Every row comes from one small tree of marks. Brackets hold a mark, then the marks that hang from it, in the order of their numbers. Every link used is in the known rows. Which tree was each row made from?
Known rows
[Z763 Z338]:  0.146  0.668  0.815 -0.449  1.005  1.135  0.903  1.595  1.379 -1.911 -2.941  1.593 -1.824  1.192 -1.164  3.158 -1.638
[Z626 [Z338 Z3]]:  0.428  1.365  0.723 -0.174  0.917 -0.241  1.968  1.253  2.226 -0.381  0.311 -0.092 -0.657  0.225  2.869  3.641 -2.805
[Z338 Z3 [Z626 Z184] [Z636 Z172]]: -4.148  5.510  2.052  0.590  1.667  1.395  0.044 -2.552  3.488 -1.716  1.484 -0.684 -0.989 -0.663  0.556  2.848 -3.588
[Z998 Z3]:  3.250 -0.010  0.750 -0.127  1.081  0.225  1.258  0.653  1.012 -1.387 -2.550  0.680 -0.566  1.408 -0.231  1.441 -2.131
[Z172 [Z3 [Z338 Z636 Z763]]]:  0.077 -0.514  0.044 -0.594  0.949  0.579  1.095 -0.963  5.057 -1.742 -1.630 -0.610 -1.189 -1.066  0.935  3.296 -1.794
[Z998 [Z3 [Z338 [Z626 Z184] [Z636 Z172] Z763]]]: -0.914  2.379  3.012 -0.143  2.495  0.641  0.419 -0.281  3.744 -2.799 -2.272 -0.974 -1.525 -0.987  1.560  3.075 -2.581
[Z3 [Z338 [Z626 Z184] [Z636 Z172] Z763]]: -4.239  3.005  3.461 -0.664  2.268  1.338  0.561 -1.085  3.539 -3.626 -1.296 -1.985 -1.833 -2.603  1.259  3.739 -1.083
[Z636 Z338]:  2.613  1.603  1.795 -1.533  1.494  0.688  1.817  0.411  0.154 -1.750 -1.241 -0.070 -1.406  0.467 -0.684  2.203  0.086
[Z172 Z3 [Z636 [Z338 [Z626 Z184]]]]:  0.354  3.764 -0.992  1.430  0.317  1.928 -0.079  1.102  2.579  0.571  0.979  1.751  0.572  0.255 -0.090  3.376 -0.694
[Z3 [Z338 Z626 [Z636 Z172] Z763]]: -4.022  2.208  3.540 -1.732  2.826  1.244  0.606 -2.269  4.413 -4.879 -1.793 -2.286 -2.830 -2.153  1.021  3.452 -0.399
[Z763 [Z338 Z626 Z636]]: -3.244  2.192  1.449 -0.557  2.855  2.020 -0.781 -0.562  3.576 -2.973 -2.164  1.479 -3.278  0.834 -1.126  4.217 -1.269
[Z338 Z3 [Z626 Z184] [Z636 Z172] Z763]: -5.654  3.884  1.955  1.597  2.523  0.180  0.431 -4.006  5.007 -3.743  0.194 -2.217 -0.464 -2.049 -0.234  3.624 -2.703
[Z626 Z184 [Z338 Z3 Z636 Z763]]: -2.851  2.041  1.113  1.421  1.645 -0.734  0.636  0.867  2.543 -0.555  0.390 -0.451  0.671 -2.191  2.111  5.307 -3.579
[Z184 [Z626 [Z338 Z3 Z763]]]: -1.079  0.156  1.216  0.465 -0.545 -0.453  2.578 -1.163  3.031 -1.389 -2.903 -0.378 -1.177  0.297  2.628  4.020 -0.439
[Z3 [Z338 [Z626 Z184] Z636 Z763]]: -4.162  0.673  2.545 -0.293  2.834  1.039  0.385 -0.926  4.204 -2.778 -0.854 -1.636 -2.087 -2.448  1.248  4.605 -0.813
[Z184 [Z626 [Z338 Z3 Z636 Z763]]]: -2.492  0.701  1.783 -0.107  0.098 -0.241  1.399 -1.921  3.338 -1.821 -2.540 -0.101 -1.656 -0.196  2.284  4.458 -0.769
[Z626 Z184 [Z338 Z3 [Z636 Z172] Z763]]: -2.958  4.350  1.990  1.002  1.022 -0.504  0.879  0.770  1.898 -1.353 -0.051 -0.757  0.892 -2.293  2.171  4.488 -3.845
[Z626 Z184 Z338]:  0.616  2.935  0.827  0.856 -0.126  0.632  1.353  4.126 -1.098  0.954 -0.480  1.049  0.840 -0.764  2.291  3.739 -2.119

Which tree is each row?
 0.197  0.823 -0.601 -0.147 -0.544  1.686  0.264  1.688  2.931  0.173  0.321  1.298  0.148 -0.282  1.118  3.022 -1.701 | [Z172 [Z3 Z338] Z636]
-2.700  1.509  1.155  0.604  2.664  0.424  0.389 -1.406  3.368 -2.670  0.924 -0.603 -0.564 -0.664 -0.812  3.978  0.068 | [Z172 [Z636 [Z338 Z3 Z626 Z763]]]
-1.160  3.494  1.309 -0.596  0.989  0.135  0.733 -0.216  2.443 -3.288 -2.384 -0.440 -0.285 -1.628  1.341  3.607 -1.499 | [Z626 [Z338 [Z636 [Z172 Z3]] Z763]]
 4.018  5.430  1.356 -1.402 -0.406  1.343  2.183  0.009  1.132 -1.779 -1.761 -0.017 -0.529  0.665  0.017  0.848 -1.153 | [Z636 [Z172 Z3] Z338]
-1.090  1.385  0.460  2.200  0.836 -1.012  2.065  1.943  2.159  0.033  0.020 -0.716  1.255 -1.575  2.604  4.721 -3.148 | [Z626 Z184 [Z338 Z3 Z763]]
 2.422  6.272  1.288 -0.798  0.536  1.871  2.013 -1.170  2.935 -2.255 -1.314 -0.400 -1.476  0.835  0.544  1.334 -0.370 | [Z636 [Z172 Z3] [Z338 Z626]]
-2.217  1.190 -0.715  1.816  0.413  1.451  0.203  0.827  4.726 -0.399  0.259  0.320  0.481 -1.419  1.200  4.084 -1.117 | [Z172 [Z3 [Z338 [Z626 Z184] Z763]] Z636]
-3.089 -0.886  0.149  1.689  3.027 -0.516  2.004 -4.063  6.348 -3.509 -0.334 -2.570 -1.314 -0.580 -0.056  3.499 -0.869 | [Z338 Z3 Z626 Z763]
-0.782  4.456  2.768 -0.326  2.476  0.075  2.489 -3.254  4.210 -4.375 -0.860 -2.782 -1.616 -0.481  0.140  2.400 -0.626 | [Z636 Z172 [Z338 Z3 Z626 Z763]]
-0.843  1.704  1.240  1.379  2.956 -0.340  2.078 -1.786  4.369 -1.785  0.325 -1.806 -1.021 -0.639  0.342  3.909 -0.885 | [Z636 [Z338 Z3 [Z626 Z184] Z763]]
 0.906  5.750  1.126  1.014  0.795  1.012  2.127 -1.195  3.341 -2.530 -1.850 -1.259 -0.062 -0.743  0.101  2.220 -0.385 | [Z636 [Z172 Z3] [Z338 [Z626 Z184] Z763]]
-1.915  3.222  1.057  0.815  1.645  1.166  0.042  0.514  1.713 -0.403  2.212  0.649 -0.092 -0.139 -0.141  3.706 -1.103 | [Z172 [Z636 [Z338 Z3 [Z626 Z184]]]]
-5.552  0.912  0.899  2.103  3.278 -0.154  0.145 -3.780  5.858 -2.719  0.724 -1.805 -0.781 -1.819 -0.284  4.632 -2.243 | [Z338 Z3 [Z626 Z184] Z636 Z763]
 0.836  0.051  1.419 -0.287  2.498 -0.957  2.451 -1.804  3.413 -2.703 -0.646 -1.811 -1.077 -0.336 -0.403  3.163 -0.920 | [Z636 [Z338 Z3 Z763]]
-2.629  3.074  2.204 -0.585  1.835 -0.621  1.046 -1.136  3.202 -3.359 -0.786 -1.350 -0.659 -1.598  1.824  4.043 -2.760 | [Z626 [Z338 Z3 [Z636 Z172] Z763]]
-2.045  0.996  1.559 -0.708  2.238 -0.165  0.472  0.078  1.871 -3.268 -2.075 -0.408 -0.872 -1.705  0.956  4.461 -0.719 | [Z626 [Z338 Z636 Z763]]
-1.197  2.888  1.564 -0.329 -1.141  0.636  1.404 -1.428  2.466 -2.216 -4.173  0.390 -1.099 -0.257  2.035  3.446 -0.111 | [Z184 [Z626 [Z338 [Z636 [Z172 Z3]] Z763]]]
 1.389  2.822  1.065 -0.879 -0.650  0.962  2.338 -0.378  2.795 -2.608 -2.564 -1.166 -0.299 -0.687  0.933  1.282 -1.774 | [Z636 [Z172 [Z3 [Z338 Z763]]]]
-1.189  2.662  3.572 -3.121  1.007  1.667  0.638  0.031  1.341 -2.875 -1.167 -0.730 -2.298 -1.259  1.137  2.435 -1.871 | [Z3 [Z338 [Z636 Z172]]]
 0.064  4.792  1.378 -1.354  0.298  1.174  0.436  1.009  1.167 -1.699 -1.350  0.806 -0.677 -0.467  1.952  2.999 -2.265 | [Z626 [Z338 [Z636 [Z172 Z3]]]]
-0.749 -0.175 -0.647  0.478  0.027  0.903  0.522  0.773  3.861 -1.072 -0.515  0.260  0.434 -1.187  0.643  3.547 -1.121 | [Z172 [Z3 [Z338 Z763]] Z636]
